What can hang from each mark
N: F
K: F Q
B: Q Y
Y: B N Q V
Q: F N Y
F: K N Q S

Known rows, with every way that one mark hangs from another
B(Y(N)): [ 1.333  0.138  0.031  0.551 -1.954 -0.172 -0.180  1.942 -3.439  1.038
 -0.643  1.351 -0.721  1.628  6.552  0.165 -0.242  3.635  1.382 -2.437
  1.215  0.019  0.535]
Y(B Q(N) V): [ 3.984  0.125 -1.593 -4.804  0.776 -1.179 -2.028  0.770  0.131  0.987
  0.214  1.114 -2.456  1.975  1.210 -0.965 -0.776 -1.549  0.836  1.137
  0.259  1.022  1.411]
Y(B(Q) N(F) V): [ 2.349 -1.364 -1.119 -2.779  0.340 -0.737  0.568  0.035 -0.584  1.357
  0.271  2.904 -0.224 -0.303  3.957 -0.107 -1.778 -0.706 -1.906 -1.991
  1.987 -2.491  2.112]
Y(Q V): [ 2.215 -0.884 -1.845 -2.765  1.695  0.129  1.286  0.574 -1.241  0.897
  1.566  2.471  0.631  2.184  1.811 -1.069 -0.062 -0.141 -0.487  2.905
 -2.279  2.570 -0.039]
K(Q(F(N S) Y(B))): [-0.400  0.464  1.711  1.025 -4.864 -2.495 -3.259 -0.764 -1.266 -1.700
  1.320  0.889  0.012  2.497 -3.484 -0.648  1.059 -2.903  0.409  3.092
 -3.484 -1.573  0.724]
N(F(K Q(Y(B)) S)): [ 1.876 -0.453  1.418  0.084 -4.592 -0.030  0.160 -1.737  2.105 -0.391
  5.441 -0.680 -0.108  1.176 -2.330  1.385 -1.239 -3.701  4.056  2.927
 -3.386 -1.061  0.652]
N(F(Q)): [ 1.724  1.155  1.930  1.789  0.097 -0.980  2.174 -2.048 -1.788 -0.272
  2.833 -2.519  0.202  3.784  1.060 -1.450  0.124  2.203 -1.166  3.146
 -3.715 -1.243 -0.372]
K(F): [-0.093 -0.504  0.519  0.211 -0.194  0.401  0.279 -0.514 -1.054 -1.294
  1.157  2.551  0.840  1.859  2.070 -2.706  0.925  1.463  0.185  0.961
 -5.051  2.767  1.686]
Q(N Y): [ 2.380  2.250  1.035  1.413 -1.406 -2.833 -2.046 -0.211 -1.775  0.142
 -1.130 -1.440  0.144  0.236  0.277  2.471  0.543  3.533 -0.774 -0.604
 -1.525  2.007 -0.706]
Y(B N(F(K S)) Q): [ 1.265 -5.231  1.579 -5.330 -1.233  1.949  1.608 -0.298  0.370 -0.159
  1.321  4.851 -0.536  0.320  3.714 -2.147  0.489 -3.956  6.626 -1.401
 -0.584  0.120  1.370]
F(K Q(N)): [ 2.534 -1.036  0.983  1.516 -3.369 -1.033  1.833 -1.307 -1.056 -0.501
 -1.202 -3.151 -2.045  4.577  0.193  0.823  2.611  0.718  0.961 -0.494
 -2.030  0.107  0.584]
Y(B N Q): [ 2.988 -0.960 -0.356 -3.657  0.402  2.026  0.672  0.665 -3.833  0.521
  0.137  2.217 -1.730  0.348  4.890 -3.187 -0.844 -0.547  3.732 -0.656
  0.898  0.790  1.565]
N(F(Q S)): [-0.580 -0.417  1.659  0.804 -0.679 -0.909  2.164 -2.459  0.793 -1.047
  3.642 -0.816  0.689  3.137 -0.099 -1.988  1.207  0.840  0.808  3.421
 -4.394  0.478 -0.851]
N(F(K(Q(Y)) S)): [-0.864 -1.127  2.467  2.429 -3.432  0.627  0.258 -1.571 -0.784 -0.813
  3.327  0.523  0.648  0.752 -2.119  2.665  0.765 -2.393  2.016  1.565
 -5.812  0.272 -0.396]
Q(F N Y(B)): [ 3.217  1.293  1.620 -0.844 -2.391 -3.958 -3.819 -0.539 -1.229 -0.407
  0.007  1.472 -0.182  1.045 -0.427  0.678 -0.604  1.162 -0.111 -0.480
 -0.039  0.098  1.100]
B(Q): [-0.782 -0.281 -0.792  0.435  0.508  1.110  2.860 -0.935 -1.496  0.856
  0.586  1.536  0.039  0.999  3.784 -0.136  0.933  3.496 -2.296 -0.839
 -2.833  1.364  0.474]
F(K(Q(Y)) N S): [-0.927 -1.200  1.395  3.048 -5.946 -0.476 -0.483 -0.511 -0.984 -1.223
 -0.101 -1.491  0.277  2.331 -2.898  2.655  2.858 -2.906  1.251  1.802
 -5.186  0.054 -0.677]
B(Y): [ 0.483  1.238 -0.100  0.814 -1.217 -0.043 -0.293  0.939 -1.001  1.260
  2.427  0.468 -0.613  2.692  5.068  0.575 -0.778  3.486  0.229  0.469
 -1.883  0.769 -0.041]
K(Q(Y)): [ 0.899  3.012  0.574  4.077 -1.776  0.717 -0.730 -0.595 -4.926 -0.157
  2.207 -2.019 -0.559  0.749 -0.982  1.756 -0.659  1.049 -0.878  2.214
 -4.360  0.974 -0.220]
Q(F Y(B N V)): [ 4.294 -0.893 -0.818 -1.940 -2.977 -3.172 -2.690  0.870 -2.408  0.015
  0.471  3.879  2.001 -0.175  0.166  0.606 -2.268 -1.934 -0.364  0.083
  2.721 -0.286  1.707]
Q(F(K) Y(B)): [ 2.663 -1.867  1.196 -0.795 -4.331 -0.778 -0.789 -0.889 -0.428 -0.362
  2.911  3.147  1.243  0.965 -0.001  1.451 -1.308 -2.223  1.551  0.676
 -1.533  0.178  1.662]
N(F(K Q S)): [-0.384 -2.993  2.073  0.504 -2.720  0.188  3.243 -2.532  1.799 -1.062
  3.366 -0.197  0.640  3.576 -0.315 -0.502  1.925 -1.490  2.438  2.270
 -4.633  0.213 -0.245]
Y(B N(F(S)) Q V): [ 1.939 -3.024 -0.618 -6.084  0.728 -0.423 -0.386  0.542  0.863  0.290
  1.852  4.933  0.209  0.057  2.374 -2.548 -0.929 -3.798  3.440  1.002
  0.702  0.453  1.082]
Q(F N): [ 1.035 -1.261  2.172 -0.524 -0.708 -3.863 -0.562 -1.209 -1.534 -1.141
 -2.052  2.038  0.584  3.233  1.677 -1.194  2.639  3.537 -1.807 -1.162
 -1.207  1.308  0.300]
K(Q(F(N) Y)): [ 1.111  1.543  2.269  3.753 -3.609 -3.032 -1.839 -0.424 -4.990 -1.010
 -1.436 -0.572  1.088  4.112 -2.262  0.327  2.031  0.958 -2.964  2.320
 -4.068 -2.372 -0.388]

Rows
[ 0.093 -2.436  1.114 -0.155 -3.174 -2.385 -0.611 -0.195 -2.331 -1.264
 -0.924  5.485  3.379 -0.383  0.554 -0.240  1.684  1.336  1.781 -1.092
  0.043  2.413 -0.265]
Q(F(S) Y(N))
[ 0.329 -5.712  1.827 -3.633 -0.689  1.345  3.082 -0.188 -0.803 -0.378
 -0.657  5.240  1.068  1.143  3.746 -1.552  2.524 -1.451  5.240 -1.808
 -1.718  1.142 -0.075]
Y(N(F(K S)) Q)
[ 0.795 -4.368  0.226 -0.907 -5.788 -4.821 -1.061 -0.013  3.013 -0.955
 -0.654  4.063  4.444  3.148 -3.131  2.591  2.856 -3.275 -0.833  2.211
 -2.335  0.687 -0.587]
Q(F(K N S) Y(V))
[ 0.864  2.718  1.236  4.102 -3.424 -0.996 -2.816  0.621 -4.249 -1.276
 -1.417 -0.972 -0.055  3.231 -2.407 -0.382  1.893  0.174 -0.981  1.985
 -6.651 -1.182  0.983]
K(F(N) Q(Y))
[ 2.389  1.547 -2.540 -0.517 -3.848 -1.356 -1.720 -0.386  1.991 -0.175
  5.369 -1.072 -0.096  0.648 -3.751  1.165 -2.279 -3.676  1.490  5.188
 -1.432  1.258  0.634]
F(Q(Y(B V)) S)
[ 2.454 -0.856  1.295  0.894 -2.375 -2.446 -0.648  0.299 -5.019 -0.587
 -1.831  3.643  2.776  0.368  1.807  0.163  0.568  2.732 -0.142 -1.519
  0.622  0.787  0.229]
Q(F Y(N))
[ 0.141 -1.747  0.632  1.362 -3.525 -0.753 -0.500 -0.802  0.659 -0.333
  3.562  1.164  1.365  0.948 -3.764  3.793  0.023 -4.377  0.381  2.799
 -4.803  0.320 -0.357]
N(F(K(Q(Y(V))) S))
[-1.766 -6.001  1.677 -1.549 -3.116 -0.711  2.286 -1.881  1.814 -1.847
  1.790  5.331  2.552  2.571  0.886 -0.831  2.971 -1.286  1.795  0.498
 -3.413  3.201  0.480]
Q(F(K S))
[ 1.519 -1.714  1.627 -1.982 -0.095 -2.181  0.764  0.043 -2.617 -0.259
 -2.285  3.418  1.496  5.529  1.909 -3.434  3.276  1.881 -0.892  1.910
 -3.091 -0.623 -0.429]
Y(Q(F(N)))
[-0.612 -0.534  0.555  1.382 -3.200 -1.859  1.463 -1.385  0.809 -1.355
  0.360 -2.765  0.401  4.669 -0.760 -2.070  3.346  0.399  0.128  3.730
 -3.670  0.196 -1.032]
F(N Q S)
[ 1.647 -4.512 -1.386 -6.481 -0.890 -0.967 -0.484  0.912 -0.371 -0.602
  0.432  8.012  0.692  1.344  1.476 -3.627  0.377 -3.785  3.347  0.561
  1.800  1.420  1.902]
Y(B N Q(F(S)) V)
[ 1.610  1.391 -0.990 -0.697  0.071 -3.439 -1.635  1.678  1.106  2.825
 -1.383  2.083 -1.685  3.383  3.876  3.035  0.294  4.098 -3.678 -2.817
 -0.100 -3.177  0.321]
B(Q(N(F)) Y(V))
[ 0.989 -3.542 -1.903 -4.242 -1.640 -1.622 -0.854  3.128 -1.213  0.761
 -1.004  8.906  0.753  3.653  3.618 -1.580  1.546  0.079  2.985 -0.890
  1.434  0.690  0.550]
B(Y(N Q(F(S)) V))
[ 2.722 -3.847 -1.697 -0.288 -3.882 -1.691  1.167  1.244 -2.690  0.688
 -3.096  6.618  2.638  0.758  0.865  3.625  1.168 -0.412 -1.682 -3.849
  1.376 -0.870  1.429]
B(Q(F(K) Y(N V)))
[ 1.988 -0.772 -0.415 -3.063 -3.259 -5.304 -4.670 -0.053  2.761 -0.765
  1.121  3.848  1.097  0.598 -3.082  1.251 -0.160 -2.218  0.159  1.069
  0.594  1.610  0.976]
Q(F(S) N Y(B V))
[ 3.575 -0.324 -0.854 -2.797  0.891 -1.003 -0.784  3.078 -2.756  2.381
 -0.589  4.289 -0.122  2.985  5.547 -0.140 -1.034  1.453  1.244 -0.833
  1.008 -2.193  0.143]
B(Y(N(F) Q V))
[ 1.344 -1.886 -2.374 -1.001 -1.867 -2.013  0.015  2.654 -2.696  1.794
 -2.665  6.900  0.277  3.169  5.138  0.911  0.551  3.039 -2.528 -4.039
  2.567 -2.393  1.749]
B(Q(F) Y(N V))
[-0.349 -0.184  0.417  0.425 -2.318 -1.629 -0.771 -0.775  0.698 -2.357
 -0.873  0.748 -1.473  3.943 -1.622 -2.994  3.770  0.940  2.365  0.441
 -4.517  2.102  1.451]
K(F(Q(N) S))
[ 2.532  2.531  1.860  1.368 -3.074 -2.487 -4.282 -0.478 -4.185 -0.900
  0.251 -0.154 -2.375  1.855 -2.376  0.703 -0.320 -0.326 -0.395  0.018
 -1.557 -1.587  1.744]
K(Q(F N Y(B)))
[ 0.919  0.199 -0.376  1.867 -4.165 -0.108 -0.784  0.556 -2.705 -1.812
 -0.549  2.286  0.717  1.045 -1.441 -1.648  1.717  0.281  4.028  0.034
 -2.832  1.657  1.266]
K(F(Q(Y(N)) S))
[ 1.188 -0.335 -2.970 -2.333 -0.204  0.422  0.621 -0.139  1.271  1.409
  2.760  1.751 -0.864  0.430  2.202  0.329 -1.960 -1.104 -2.516  0.744
 -0.640  0.324  1.977]
Y(B(Q) V)
[ 0.605  1.613  0.274  2.598 -4.480 -2.636 -0.376 -0.796 -0.106 -0.799
  0.416 -2.944  1.139  3.291 -2.777  0.519  2.354  0.693  0.379  3.883
 -3.678  0.015 -1.621]
F(N Q(Y) S)
[-1.734 -3.924  0.012 -1.223 -4.250 -1.721  0.273  0.893  2.132  0.715
 -2.456  6.811 -1.390  4.145  3.197  2.114  4.215  2.484  1.371 -5.252
 -1.004 -0.709  1.273]
B(Q(F(K S) N) Y)
[ 1.596 -4.617  0.217 -0.822 -3.501 -1.311  2.552 -0.786  0.962 -1.034
  0.661  1.258  1.267  2.895 -0.215  0.190  1.554 -3.445  1.962  0.575
 -0.511 -0.586  0.374]
Y(N(F(K Q S)) V)
[-1.735  0.198  0.609 -0.723 -0.627 -2.125 -0.945  0.596  2.197  1.629
 -0.751  3.238 -1.867  2.267  4.137  1.427  2.203  4.776 -0.046 -3.654
 -1.707 -1.483 -0.309]
B(Q(N(F(S))) Y)
[ 3.848 -1.341 -0.012 -3.188 -0.689 -2.021 -1.252  2.401  0.956  2.392
 -1.080  3.085 -1.764  5.061  3.201  2.394  0.622  0.209  1.473 -1.321
 -1.007 -2.278  0.213]
B(Y(Q(N(F(K))) V))
[-0.339 -4.851  1.019 -0.206 -3.024 -0.114  1.301 -0.514 -0.882 -1.333
  0.496  2.226  0.556  1.477 -0.083  0.868  1.653 -4.829  1.418 -0.443
 -1.833 -0.352  0.758]
Y(N(F(K(Q) S)) V)
